Known rows, with every way that one mark hangs from another:
[z_919 z_339 [z_842 z_222 z_327]]: [  9 -24 -16  -1  29   5  16 -51   9  30  24   5  -2 -16   8 -23  -1   9
  11  11  17  10  12   8  -7 -42 -14 -34  -5  22 -13  -3  41  -7  14 -15
  -6 -72 -26  12   1 -23  39   0   3 -12  19   6  20  12]
[z_156 [z_330 [z_919 z_842]]]: [  4  10 -13  25  25  10  10  19  -9   3  11   4   0  -9  24   2   7   8
  35   3  20  14   2  13   8 -10 -15 -43  -9   5 -18 -11  -6   6   1   0
  -3 -31 -14  -9   2   0  -8  -3   8  -9   1  -4   9 -21]
[z_919 z_339 [z_842 z_222 z_327 z_980]]: [ 10 -29 -12  16  30   5  25 -53  13  50  14  -5  10 -16  -1 -38   3   5
  13  16  16   5  12   8  -5  -4 -10 -35  -3  28 -11   0  31  -8  15 -21
  -1 -74 -40  15  11 -31  41  -6  -4  -3  12   1  25  -2]
[z_279 z_327 z_490]: [ -1  11  13  -4  10  -8   3 -14  -7  21 -15  12  -1 -32  -7  22   0  13
  21  -2  -1   5 -13  13  -8 -14   9 -10  14   2  19   2   2 -27   3  -6
  42  -5  -4  -4 -21 -15 -12  11   2  -3  -5   3  -4   6]
[z_842 [z_327 z_724] [z_919 z_339] z_980]: [  9 -34  -4 -19   7  -2  33 -34  10  60   2 -42 -11  -4 -21 -50  22   4
  26  10  -5  29   5   5  11  22  15 -27  13  40  -7   4  35 -31  10  -3
 -33 -19 -49  14   3 -66  23   8   2 -14  11 -16   3  -4]
[z_339 [z_919 [z_842 z_327 z_980]]]: [ 18 -17  -1  31  25  10  16 -19  13  48   0 -41   6   1  -2 -29  16  -1
   9  -4  12   6   6   4  17  28 -13 -19  -6  19 -32  -7  11  -4   8 -13
   7 -43 -22   4  12 -38   1   2   7   8  12  -2   9   7]
[z_759 z_842]: [  2 -18  -7  -2   6 -39  -2  -5  -5   7  -5  -6  -3  -5 -17  -1  -3   8
   5  -1   1  -1   5  -2  -3   0  24  -1   0   6   1 -10  -2   3   1  13
   2   6   5  -8   4   7   1  -8  -6 -14 -13   4   3   8]
[z_613 z_842]: [  1   0   4   0  -5 -13   3  -4 -15   8   4  -2   4  -3  -3  12 -10   0
   1   1   2  -1   7   5   1  -4 -25  11  -1  -2   3  -9  -5   3   2  36
   1 -19  -6  -4   1   4  -6  -4   4 -14  12  -3   6   5]
[z_327 z_724 [z_842 z_222 [z_919 z_339]]]: [  4   4 -10 -29  15 -15  18 -54  20  30  14  -3  -4 -10 -37  23  -7   7
  22  11   4  32   3  12  -8   0  37 -12  18  36 -10 -12  67 -19   6 -10
 -40 -63  -9  26  19 -22  44   7  -9 -19  14   1  11   0]
[z_156 z_330]: [ -2  -5  -6  20  -1   3   8  12   3  -7   5  -8   0  -9   4  10  -3  -1
  33  13   5   8  -1   9   8 -15   2 -27   5  -4  13  -2  10   1  -6   3
   7   1   1  -1  -7  10 -10   0   4   0  -4  -8   0 -25]
[z_339 [z_919 z_842]]: [ 12   9  -7  12  24   5   2 -13   4  13   4 -21   2  -1   9   6  10  -2
   2 -10  15   4   2   4  13  10 -15 -12 -10  15 -29 -13  14   1   1  -4
  -2 -48   9  -3  19 -13   1   4   5   7  15   3   9   6]
[z_327 z_279 z_724 [z_842 z_919]]: [-13  19  -7 -33  10 -16  11 -14  15  40  -8 -19 -13  -1 -24  16   2   9
  30   7  -1  19   2  14   1  48  29  -3  18   3  -2 -23  33 -18   9  -7
 -31 -60  -7   7   6   6  17  18 -16 -24   8 -17   1   8]
[z_279 [z_327 z_724] z_490]: [  3  11  11 -18  11 -10  13  -9  -3  24 -17  11  -1 -28  -8  29   2  10
  37  -4  -1  22 -14  13 -14  -1  23   2  26  12  32  -3  -2 -42  10  -7
   6  -4  -4   2 -16 -32 -11  19   7  -6  -9  -7 -17   8]
[z_327 z_279 z_724 [z_842 z_222 z_980]]: [ -7   3  -4   6   6 -13  22 -24  27  47 -13   1  16  -4 -22  24 -18   1
  36  17  -1  10   1  11 -15  58  30  -2  31   9  13 -20  18 -21  19 -20
 -23 -66 -13  17  24  18  23   8 -22 -10  -6 -15  -1  -9]
[z_980 [z_842 z_919]]: [ -5  -6  -3  -9  -6  -4   4 -21  15  22   4 -14  -6  -2  12  13   9  -6
  -6  -4  -2   2   4   5  12   8  33  10  -6   9 -11 -11  27   4 -15  20
  -5  -1  -7  -2   8  -4   3   3  15 -15  12   4  13 -19]
[z_980 [z_842 z_327 z_919]]: [  5 -28   0  -1  -2  -6  13 -28  20  45   8 -21  -8   0   6  -6   7   2
   1   2  -2   7   5   5  14  -7  31   0  -5  12 -16  -3  37  -1 -11  16
  -3   2 -14   4  -8 -32  -4   5  14 -19  19   0  12  -6]
[z_613 [z_842 z_222 [z_327 z_279] z_980]]: [ -3 -29   7  31   1  -7  20 -40   2  56   0 -11  13 -10   1 -13 -24   5
  14  12   1  -2   7  10  -2  19 -22 -15  11   0   3 -16  11  -9  13  12
  20 -35 -40   6   9   8   7   1  -3 -20   6  -1   6   4]
[z_279 z_490]: [ 12   2   8  -2  -2  -1   4 -11 -12   4 -21  11  -6   2  -2  11  -1  -1
  14   2  -4  -4  -5   0  -3 -14  15   0  21   2   7   2   1 -23 -14  -4
  16  -4   4  -4  -5  -6  -1  10   5  -1  -1   0   1   1]
[z_156 [z_330 [z_919 z_339 [z_842 z_980]]]]: [  0  -2 -24  22  24   9  15   4 -14  15   8  -3   5 -14  22  -5  11   7
  39  13  16   8   4  14  10  -1 -15 -62  -3  22 -15  -8 -18  -7   3  -4
  -8 -57 -33  -8  10  -3  11  -2   0 -10  -1 -15  20 -29]
[z_330 z_919]: [  1   3   2  10  10  -2  -1   7 -10   2   2  14  -4   1  16   9   7   6
   1  -9  -1   6  -3   5   1  -2   2 -19   0  14 -32  -9 -24  -5   1   0
  -3   2  -8  -6   2  -8  -6   0   2  -9  -1   4   1   2]
[z_613 [z_842 z_980]]: [  0  -4   1  13 -10  -7   8  -2 -15  24  -6 -12  11  -6 -12  -3  -6  -1
   3   9   3  -5   5   5   4  35 -25   7   0   3   5  -5 -17   5   5  32
   7 -19 -22  -6  11   1  -8  -9   1  -8   8  -4   8  -5]
[z_339 [z_919 [z_842 z_222]]]: [ 16   6  -1  25  28   3   8 -40  13  12   9 -14   8  -5  11  13  -7  -4
   4 -13  13  10   3   9   5   4  -6  -9 -10  13 -28 -14  37   3   3 -17
   5 -45   8   7  25 -10  18   1   4   7  13  13  10   4]
[z_330 z_156 z_919]: [  6   4   2  17   2   9   6  14 -15   5   6   2   0   0  -4   8   8  13
  -5   0  -2   6   4   4  -5  -6  -3 -18  -4   8   3 -25 -30  -4   7   1
   3   0 -10   1   2 -15 -12   1  17  -7   3   7  -3   4]
[z_842 z_222 z_919]: [  1   2   7   2   8   2   9 -51  13  14   8 -11  -5  -3  -4 -13 -11   0
   0   1   1  12  -2   9   2  13  12  -7   0  11 -13  -3  62   3  -6 -13
   8   5 -14  15  12 -11  24  -5   5  -5   5  15   6  -4]
[z_339 [z_919 [z_842 z_222 z_327]]]: [ 23 -13   3  36  34   3  17 -44  18  33  15 -22   1  -4   9  -5  -3   0
   7  -9  17  15   5   8   8 -11 -10 -20  -5  19 -35 -12  47  -1   6 -18
   3 -42  -6  10  10 -29  14   2   7   5  19  10   8  15]
[z_613 [z_842 z_222 [z_919 z_339]]]: [  0  -5  -3 -14   5 -16  10 -63  -8  14  19  -9  -6 -14  -3   7 -16   2
   0   3   2  12   8  14   3 -17 -14 -16  -4  19 -13  -9  50  -5  -1  26
   1 -42 -21  10  12  -2  29  -5   3 -25  20  10  18  -1]
[z_327 z_724 [z_842 z_222]]: [ 10   7   1  -1   9 -15  16 -25  24  20   4  17  10  -3 -37  37 -16   3
  22   8   8  23   2   6 -17   7  33  11  20  17   3 -15  35 -10  12 -13
 -35 -42   1  22  13  -8  19   6 -12  -9   3  -1   0   3]
[z_339 z_919]: [ 10   1   2  11   6   1  -2 -10   3   5   3 -24   0   3   5  20   5  -5
   1 -17  -3   5   0   3  12   1  -3 -12  -1  14 -26  -8  11  -2  -5  -1
   4   1  11   2  16 -11  -5   4   2   8   4   2  -2   3]
[z_842 z_222 z_327 z_919]: [  8 -22  13  14  13   3  16 -62  20  40  15 -20 -10  -5  -7 -37  -8   5
   3   2   1  17   2   7   6  -8   9 -17   3  15 -16  -2  71  -1  -6 -12
  10   4 -30  21  -5 -36  20   2   9  -7  10  11   5   7]
[z_100 z_724]: [-10 -15   3 -13  11 -27 -12 -14   4   5  -2   0  -5   1   2  -6 -27   0
   8   5  -1  -3   4  -6   1  -1  -2   4  -6  -9  -4   2   0  -8   3   0
 -28   2   5  -3   4  -5  -1 -20  -3  -7  -4  -8  -3   7]

Rows:
[ 11 -10  -1  24  30   1  15 -46  18  44  11 -24   2  -2  24  -2  -8   0
  12  -6  11  10   8  12   8  -2  -9 -28   0  11 -31 -22  40  -7   9 -21
   7 -60  -9   6  14  -5  13   8   5  -3  12   3   8  16] : [z_339 [z_919 [z_842 z_222 [z_327 z_279]]]]
[ 11 -36  11  42   5   6  24 -42  23  45   1 -13  12  -7  -8 -32 -13   2
   9  11  -1   3   2   3  -5  15   7 -15  10  16  -2   6  25  -2   7 -18
  11  -2 -32  19   7 -26  14  -5   2   2   1   6   2  -7] : [z_842 z_222 z_327 z_980]
[  7  12 -10  15  22  13   8  14 -16  10   8   4   4  -1   0  -7  14  17
   3   6  17   5   7   7  -2   2 -18 -11 -13   2   3 -30 -27   2  10  -7
  -2 -47 -21  -1   5 -18  -3   1  19  -6  14   6   7   9] : [z_330 z_156 [z_919 z_842]]
[  8 -39   6  26   1  -8  15 -37  30  34  12   5   4  -5  15  21 -15  -1
   3  -1  -1   5   8   5  -7 -33  36   6   0  13  -4  -3  30   3  -5   3
   1  -2 -12   8  -3 -14   3   1   9 -14  12  11   8  -8] : [z_980 [z_842 z_222 z_327]]
[ -5  15  -2 -15   5 -11  -2 -12  -4  26 -26   7  -4   0 -14  35  -8  10
  28  11   1 -15   0  10  -9   8  25 -10  27 -14   2 -20   2 -26   0 -11
  20 -71   7   0   3  31   6  21 -18 -17  -1  -8   9   3] : [z_327 [z_279 z_490] z_842]
[-13  21   1 -25  26 -18   9 -13  18  42   4 -12  -8 -30 -42  20   9  16
  24   4   6  28  -5  19  -4  27  25   1   8  18   9 -12  32 -16  20  -3
 -14 -42 -15  12  -9 -29   3  12  -7 -12   4  -6  -4   7] : [z_279 [z_327 z_724 [z_842 z_919]]]
[ -7   4 -15 -29  18  -9   1 -33   5  24   9 -18 -17 -14 -35   5   9  11
   5   9   5   6   4  11   7  -1  15 -22  -1  15 -22  -8  39  -5   2   1
 -12 -66  -9  12   8 -10  28   4 -13 -13  13  -1  22  -1] : [z_327 [z_842 [z_919 z_339]]]
[ -2 -12   1 -28  -3 -19  19 -21  -5  57   7 -31 -13  -1   1 -13  -4   8
  25   1   3  25   8  13  11  15 -10  -3  11   7   2 -18  29 -22   8  31
 -19 -30 -31   1 -11 -23  -5  13  11 -34  22 -15  -7  22] : [z_613 [z_842 [z_327 z_279 z_724] z_919]]
[  7 -30  10  32   9   6  25 -61  23  60   5 -31   0  -4 -17 -53   1   3
   8  11  -1  11   2   7   9  31  14 -17   4  20 -15   7  58   0  -4 -20
  14   3 -45  22   5 -38  24  -6   6  -2   9   9   7  -8] : [z_842 z_222 z_327 z_919 z_980]
[ 10 -20   1  42  23   9  24 -39  18  49   2  -9  13  -7  -5 -46  -1   2
  10  12  18   3   7   5  -4  22  -8 -12  -3  15  -4  -1  24   1  11 -22
   6 -46 -40  15   7 -25  21  -5   4   3   8   5  14   3] : [z_919 [z_842 z_222 z_327 z_980]]
[ 14 -39   0   3   8 -35  24 -22  11  58  -7 -43  -6  -6 -36 -51  16   9
  26   8   2  25   7   5   9  43  45 -10  13  26   4 -10  29 -14   3  10
 -18   8 -31   5   2 -52   8  -3   1 -22 -10  -5  -2   5] : [z_759 [z_842 [z_327 z_724] z_919 z_980]]
[ 14 -25   8  22   1  -9  15 -37  -2  32  18   0   7  -5  -5   0 -24   5
   4   4   6   8   7   7  -3 -31 -16  -2   1   5  -3  -6  27   2   7  24
   8 -16 -22   9  -6 -13   2  -2   7 -19  18  10   4  15] : [z_613 [z_842 z_222 z_327]]
[  1 -11 -18  12  10   2   8   7 -12  -3  18   6  -3 -12  25  22   3   8
  33   6   3  15   2  14   7 -39   0 -60   2  18 -21  -7  -9 -10  -4   7
  -9 -18 -15  -8  -3  -2   0  -1   0 -12  -5  -7   9 -25] : [z_156 [z_330 [z_919 z_339]]]
[  5 -18   6 -20   1  -7  20 -12   2  44 -16  -5  -7   5   7  -3  -3   6
  43   7  -4  18  -4   4  -6  -9  21 -15  35   5  11  -8   9 -47   2  -7
  -9 -17 -15  -1 -15 -19  -7  24   1 -21   2 -13 -15  15] : [z_842 [z_327 [z_279 z_490] z_724]]
[-16  13  -5  -9  33 -16   5 -58  19  39  20   0  -6 -46 -35  26  -5  21
   8   6   4  17  -1  25  -5  -7  17 -29  -1  25  -9 -10  57  -8  17 -11
  20 -61 -22  20  -3 -11  31   4 -13 -13   4  10  17   5] : [z_279 [z_327 [z_842 z_222 [z_919 z_339]]]]
[ -4  -3  -7   1  16  -6  16 -59  16  40   4 -16   3 -13 -42   0  -3   7
   9  18   2   3   5  10  -2  26  22 -27   6  27 -19  -5  56  -1   4 -15
   5 -69 -25  25  27  -8  46  -1 -17  -8  10   4  25 -15] : [z_327 [z_842 z_222 [z_919 z_339] z_980]]
[ -2 -19  -8  -9  -1  -9  12 -65  18  19  16  -5  -4  -9  18  27  -7  -3
  -4   1  -3   7   6  11   2 -26  35  -9  -6  25 -17  -6  56  -4 -13  10
  -8 -24 -10  10  16  -1  32  -2   8 -20  16   9  23 -23] : [z_980 [z_842 z_222 [z_919 z_339]]]
[  3 -33   2   6  -6 -11  26 -35  30  48   8   3   8   0  30  32 -16  -2
  25   0  -4  16   9   9 -10 -11  42   5  18  13   8 -18  29 -23   7  -1
 -25 -14 -10   7   0  -5   4  12   6 -26   6  -4  -4  -4] : [z_980 [z_842 z_222 [z_327 z_279 z_724]]]
[  0  -2 -18  -2  25   3  12 -45   3   6  16  14   4 -13  12  -1  -2   3
   4   8  17   4   9   8  -9 -26 -18 -25  -9  19  -7  -7  29  -7   9 -14
  -8 -76  -9   8  15   3  39  -5   0  -5  12   5  21  -1] : [z_919 z_339 [z_842 z_222]]
[  2 -16 -19 -17  29   2  13 -18  -1  32  16  -7 -10 -12   3 -31  16   9
  11   9  18   5  13   3   0 -33 -19 -31 -10  18 -12   0  17 -10  12  -6
 -14 -73 -24   2  -7 -27  25   2   2 -11  20  -4  18  13] : [z_919 z_339 [z_842 z_327]]
[  7 -30  13  32   4   2  25 -51  11  61 -24  -3   7  -2  11 -19 -18   3
  30  13  -5  -5  -3   8 -11  16  16 -29  30   4   4  -5  21 -34   2 -24
  37 -21 -34  11   5  -3  17   9  -5  -4  -5   3   1  -5] : [z_842 z_222 [z_327 [z_279 z_490]] z_980]
[  0  -5  -3 -11   7  -2  12 -70   8  13  19  -9 -10 -12  -2  -7  -5   2
   1   3  -2  16   2  11   1 -17   7 -27   1  23 -16   2  64 -10  -5  -8
   1 -21 -11  21  14 -12  43  -3  -2  -8  12  11  14  -7] : [z_842 z_222 [z_919 z_339]]
[-12   5  -3  21   8  -9  11 -34  19  42 -13   0  16  -8 -19  16 -18   4
  18  17  -1 -11   3  12 -10  47  18 -15  18  -2   0 -19  12  -8  14 -22
  16 -67 -16  15  21  38  25   3 -24  -6  -5  -2  10 -14] : [z_327 z_279 [z_842 z_222 z_980]]
[  2 -24   4  12   5   4  18 -26  14  58  -5 -46  -8   2 -23 -62  17   4
   9   7   0  11   1   5  17  40   5 -18   1  18 -13   5  33  -2  -1  -5
  10   0 -44  11  -5 -47   7  -1   3  -1  10  -4   4  -4] : [z_842 z_327 z_919 z_980]
[  9 -28  12  24   4  -5  23 -60   6  60   8 -28   7  -5 -19 -37 -15   2
   3  12   5   7   4  12  11  25 -10  -8   1  17  -9  -5  44   2  -1  19
  17 -13 -44  17   7 -29  13  -6   9 -16  22   6  11   0] : [z_613 [z_842 z_222 z_327 z_919 z_980]]
